Each row was made from one walk, in order. Every step used is in the known rows, and no mark comes twice. Write each row's walk.
Known rows
subazi, fikul, nebi, lafa, sulub: [  1  14   9 -13   3  11   8 -14  -7   0  11  -9   2  15 -13   6   0  12
   1 -13   2 -10  12   7   0   5   8   6  18 -12]
fikul, nebi, sazo: [  0  14   6 -12   3   0   6 -21  -1  -1   8 -19   4 -14 -13   5  -4  11
   5  -8   5  -5   5 -14  -2  -7   2  13  19 -26]
mopo, nebi, sazo, subazi, lafa: [ -5  17  17  -1  -8   8   8 -31  14  -1  12 -16   5   0  -9   5  -5  14
  -2 -22   1   4   4 -12  11 -11   5   7  21 -19]
nebi, lafa, sulub, fudupu: [ -6  -2  -2 -12   7  13  10 -39  -8  -4  11  -9  -1  18  -5  11   7  14
   2 -13   3 -14   6  -5   4  -1   1   8  15  -6]
subazi, fikul: [  7  25   4  -5   4  11   6 -20   2   5  14 -21   3   2 -11   4  -1   8
   2  -1  -2  -6   7  -2   5  -9  -6   5   9 -23]
subazi, lafa, sulub: [ -4  10   3  -5   2  18   9 -14   4  -4  14  -4   0   7  -4   6   2  10
  -1 -12  -2 -11   7  -7   4   2   7   5  15  -4]
subazi, lafa, sulub, fudupu: [ -7   3  -2  -6   5  18  10 -40   1  -3  11  -6  -1  10  -5   9   5  12
   0 -10   2 -11   5 -23   6  -1   4   8  14  -6]
mopo, nebi, fikul: [  6  16   9   2   3   8   5 -39   2  -5  14  -8   6   2  -7   8   1  16
  -1  -8  -1  -7   7  13   0 -12   4   7   8   3]
fikul, subazi, sazo, nebi: [  1  24  24  -7  -1   3  12 -23  10   4  15 -13   7 -10   1   6  -2  13
   1  -8  -3 -13   8  -5   3 -11  16   5  21  -1]
sazo, nebi: [  5  20   9  -8   2   4  11 -25   5  -5  14 -18   8  -7   1   5   6  14
   4   1  -2  -7   7  -4   2  -4  14   8  13 -10]
lafa, subazi: [  5   9  12  -9   2   9   6 -14   3  -2  11  -8   5  -3 -11   8   1  11
  -1  -7  -2 -21   2   1   5  -9  -7   8   8 -10]
lafa, subazi, fikul, nebi: [  8  27  18 -10  -1   8   4 -16   1   7   8 -14   6  -3 -23   6  -2  10
   0  -3   3  -9   8  -8   3  -3   0  12  12 -22]
subazi, mopo, nebi: [  2  22   8  -3   5   7   6 -43   4   3  11 -11   7 -10  -5   7   4  11
   4  -8  -3  -6   8  11 -21  -8   9  13   8  -8]
nebi, fikul, subazi: [  6   9  32   0  -1   6   5 -15  -5   0  13 -12   3   5 -11   9  -2  12
  -4 -13  -1 -13   9  -2  10 -15  -2   7  22  -2]
sazo, subazi, lafa, nebi: [  0  20  14  -1  -7  12  10 -19  15  -3  10 -11   6   1  -7   5   1  13
  -1 -16  -2  18   6 -17   6  -5  15   8  10  -9]
nebi, lafa, subazi: [  1   6   8 -11   1   6   6 -12  -1   1  12  -9   4  13 -11  10  -1  11
  -2 -15   0 -18   5   9   7  -5  -4   7  10 -10]
mopo, nebi, lafa: [  1  15   5 -10   2   4   6 -34  -2  -4  12 -17   4  14  -3  10   3  12
   1 -13   0  -3  10  24   2  -4   9   7  12 -10]
fikul, nebi, mopo: [  2  14   7  -8   5   3   6 -22  -5   2   6 -20   6 -11 -16   7   2  11
   0 -10   4  -2  14   2 -22   1   4  15  18 -22]
mopo, nebi, sazo, subazi, fikul: [  6  25  23  -8  -3   6   6 -34   6   4  13 -21   7  -5 -13   2  -8  14
   4 -13   0  -4   4   2   6 -19  -4   5  17 -33]
fikul, nebi: [  5  19  11  -6   2   6   5 -19  -2  -3   6 -18   5  -6 -17   8   4  10
   2   0   4  -1   9  -7   0  -1   4  15  17 -11]
nebi, fikul: [  6  10   4   4   5   9   6 -20   0  -2  14 -11   3   6 -12   8   0  12
  -1  -7   0  -7   5   0   4 -10  -6   7  11   3]
subazi, sazo: [ -3  18   0   1   6   9   7 -21  10   7  12 -13   3  -8  -6   5  -3   7
   0  -8  -1  -9   5  -3   0 -11  -4   5  13   2]
mopo, nebi: [  5  20   9  -7   3   7   6 -43   2  -7  12 -14   6  -8  -1   7   6  13
   2  -1  -2  -6   7  18  -3 -11   8   7   9 -10]
sulub, lafa: [ -1   9   7  -6   3   2   7 -17 -16  -1  11 -16  -3   5  -5   7   1   6
  -1 -12  -3 -15   7   9   4  -5  -7   9  14  -8]
sazo, nebi, lafa, subazi, fikul: [  6  22  12 -13  -1   6   9 -17   4   9  15 -15   6  13 -11   6  -4  11
   1 -14  -2 -15   7   3   7  -5   3   5   9 -23]
nebi, lafa, sulub: [ -1   5   3 -11   6  11   9 -14  -7  -5  13  -7   1  16  -4   7   3  12
   1 -13  -1 -15   9  14   0   1   4   3  16  -5]
nebi, lafa: [  0   8  -1  -7   4   5   7 -17  -4  -1  12 -19   2  17  -8   9   3  10
   0 -13   1  -3  10   8   6  -1  -1   7  15 -10]
sulub, lafa, subazi, sazo, nebi, fikul: [  0  17  13   1   1   4  10 -23   3   7  17  -3   4   3  -6   7  -8  15
  -2 -20  -1 -21   4   1   3 -10   5   5  12  11]

Write each row's walk
[  6  14  35  -3  -2   4   4 -30  -3  -1  14 -10   5   2  -6   9  -1  15
  -4 -13  -2 -13  10  11   6 -17   5   6  19  -1]	mopo, nebi, fikul, subazi
[  2  12   0 -10   5   4   9 -22   1  -2  10 -16   6 -11  -4   5   2  12
   2 -13  -2   6  12   6 -25  -3  11  11   7 -20]	lafa, nebi, mopo
[ -4   7   3 -13   6  13   9 -40  -8   2  10 -10   1  18 -13  10   3  13
   3 -11   5 -11   9 -10   3   1   5   9  17 -14]	subazi, fikul, nebi, lafa, sulub, fudupu
[  1  20  13  -5   3   7   6 -40   5   6  10  -5   8 -10  -8   8   2  13
   2 -12  -4 -15   5  15 -20  -9   7  14   5  -9]	lafa, subazi, mopo, nebi
[  6  14   4   1   3   9   7 -20   4  -3  13  -6   4   2  -8   7   0  14
   0  -9  -2   5   6  -4  -1  -8   7   8   5   3]	lafa, nebi, fikul
[  8  22  11  -9   1  10   5 -16   4   7  14 -13   4   2 -14   5  -4   9
   1  -6  -3 -17   5  -1   7 -11  -8   5   6 -23]	lafa, subazi, fikul
[  3  22  22   0   1   8   7 -44   6   2  10 -12   9 -10  -9   7   3  14
   3 -14  -3  -2   7  13 -17 -12   7  13  13  -9]	sazo, subazi, mopo, nebi
[ -6   2   1 -13   7  13  10 -51  -7  -6  11  -6   1  16  -2  11   7  16
   2 -12   1 -14   7   3   1  -3   8   6  12  -7]	mopo, nebi, lafa, sulub, fudupu
[  3  15  19   5   2   9   8 -23   4   8   9 -14   7  -6 -18   6   1  11
   3 -17  -1  -3   5  -8 -14  -9  -6  15  18  -9]	sazo, subazi, mopo
[  2  15   1   4   0  12   8 -18  11   0  14  -5   4   8  -8   6  -3  13
  -3 -15   0  11   7 -15   3  -4  12   8   6   3]	subazi, lafa, nebi, fikul
[  8  29  12  -7   1   8   5 -19   1   5   9 -20   5  -3 -21   5  -1  10
   2  -1   3   0  10  -9   1  -2   3  13  15 -21]	subazi, fikul, nebi
[  2  15  21 -11   0  11   8 -15  -6   0  11  -9   4  15 -16   6   0  14
   0 -17   3  -9  11   8   3   1   6   7  23 -12]	sazo, subazi, fikul, nebi, lafa, sulub
[ -2  18  22  -2   1   6   6 -17   5   8  12 -12   2  -8  -6   6  -6   8
  -3 -13  -2 -14   8  -3   5 -15  -2   4  21   1]	fikul, subazi, sazo
[  1  14   6  -9   1   3  10 -19  -8  -4  11 -11   1  -1   0   6   2   9
   2 -12  -4   2   7   4  -3  -4  11   9   6  -9]	sulub, lafa, nebi
[ -1  12  17   1   3   5   8 -23   4   9  10 -16   6 -11 -17   4  -4  11
   4 -21   0  -5   4 -13 -16 -12  -6  15  19 -19]	nebi, sazo, subazi, mopo
[  6  22  19  -7   0   4   6 -24  -2   8   7 -23   8  -8 -22   5  -2  13
   0 -16   4   1  15   0 -17  -3   0  14  20 -30]	sazo, subazi, fikul, nebi, mopo
[  6  12  32  -3  -2   5   6 -15  -2  -1  13  -8   5   2  -8   8  -2  14
  -3 -14  -2  -3   9  -3   5 -14   8   7  17  -1]	lafa, nebi, fikul, subazi
[ -2  12  24  -5  -2  14  11 -14   3  -2  16  -1   3  10  -2   6  -2  15
  -4 -18  -2 -14  10 -10   7  -1  17   4  22   2]	sazo, nebi, fikul, subazi, lafa, sulub
[  7  16   9   1   3   6  10 -24   4  -4  16 -11   7   2  -5   6   1  17
   1  -5   0  -8   6  -5   3  -7   7   7  12   3]	sazo, nebi, fikul
[ -2  10  11  -3   5   4   8 -17  -7  13  10  -5   2  -2 -14   8  -3   6
   0 -22  -4 -23   5   0 -18  -4  -7  17   9  -8]	sulub, lafa, subazi, mopo
[ -6   1   3 -12   7  12  10 -39  -9  -3   9  -8   1  16 -10  11   6  14
   2 -11   5 -11   8  -9   2   2   6  11  17  -7]	fikul, nebi, lafa, sulub, fudupu
[ -1  13   5 -12   4   0   6 -39   2  -4  12 -17   4 -14  -1   5  -3  13
   5  -8   0  -9   3   7  -4 -16   5   7  11 -25]	mopo, nebi, sazo
[ -1  11   0 -14   3   2   9 -21   5  -4  12 -15   4 -14  -2   3  -4  12
   6  -9  -1   3   2 -11  -5 -11   8   8   8 -25]	lafa, nebi, sazo
[  5  20  11 -12   3   3   6 -20  -2  10   8 -18   7  -9 -20   6  -4  12
   0 -13   3  -9  13   2 -20  -1   1  14  14 -31]	lafa, subazi, fikul, nebi, mopo
[ -5  13  11 -12  -2   2   9 -17   9   1  12 -14   3  -8  -2   4  -8  12
   2 -19  -1   6   5 -22   2 -10  15   8  14 -26]	fikul, subazi, lafa, nebi, sazo
[ -1  20   2  -7   6   2  12 -27   6   7  13 -18   8 -15  -1   4  -2  14
   2 -15  -1  -9  12   4 -23  -5  12   8  15 -13]	subazi, sazo, nebi, mopo
[ -1  16  23   3   2   6   6 -18   6  10  14  -7   2  -2  -9   7 -10  10
  -4 -17  -1 -14   8  -3   5 -17  -3   4  21   9]	nebi, fikul, subazi, sazo
[ -8   4   0 -10   9  13  10 -53  -6   1  10  -5   2  13  -5  11   6  15
   3 -17   1 -13   8   0 -11  -2   8  11  13  -6]	subazi, mopo, nebi, lafa, sulub, fudupu
[ -9   4   0 -11   7  12  13 -44   0   1  12  -5   2  13  -1  10   3  15
   3 -14   2 -16   6  -9   2  -2  10   5  16  -1]	subazi, sazo, nebi, lafa, sulub, fudupu
[  3  20   7   4   3   7  10 -25  10   4  17  -8   6  -2  -5   6  -5  15
   0 -11   0  -9   6  -6   1 -10   7   5  13  11]	subazi, sazo, nebi, fikul
[  1  20   7 -13   3   2   6 -21   0   5  10 -22   4 -11 -16   3  -8  11
   4  -8   4  -4   6 -16  -2  -8   0  11  17 -34]	subazi, fikul, nebi, sazo
[  4  20  18  -7  -3   5   6 -18  -3   5  10 -22   6  18 -22   8  -2  12
   0 -16   5   4  12   2   8  -1   2  10  22 -18]	sazo, subazi, fikul, nebi, lafa
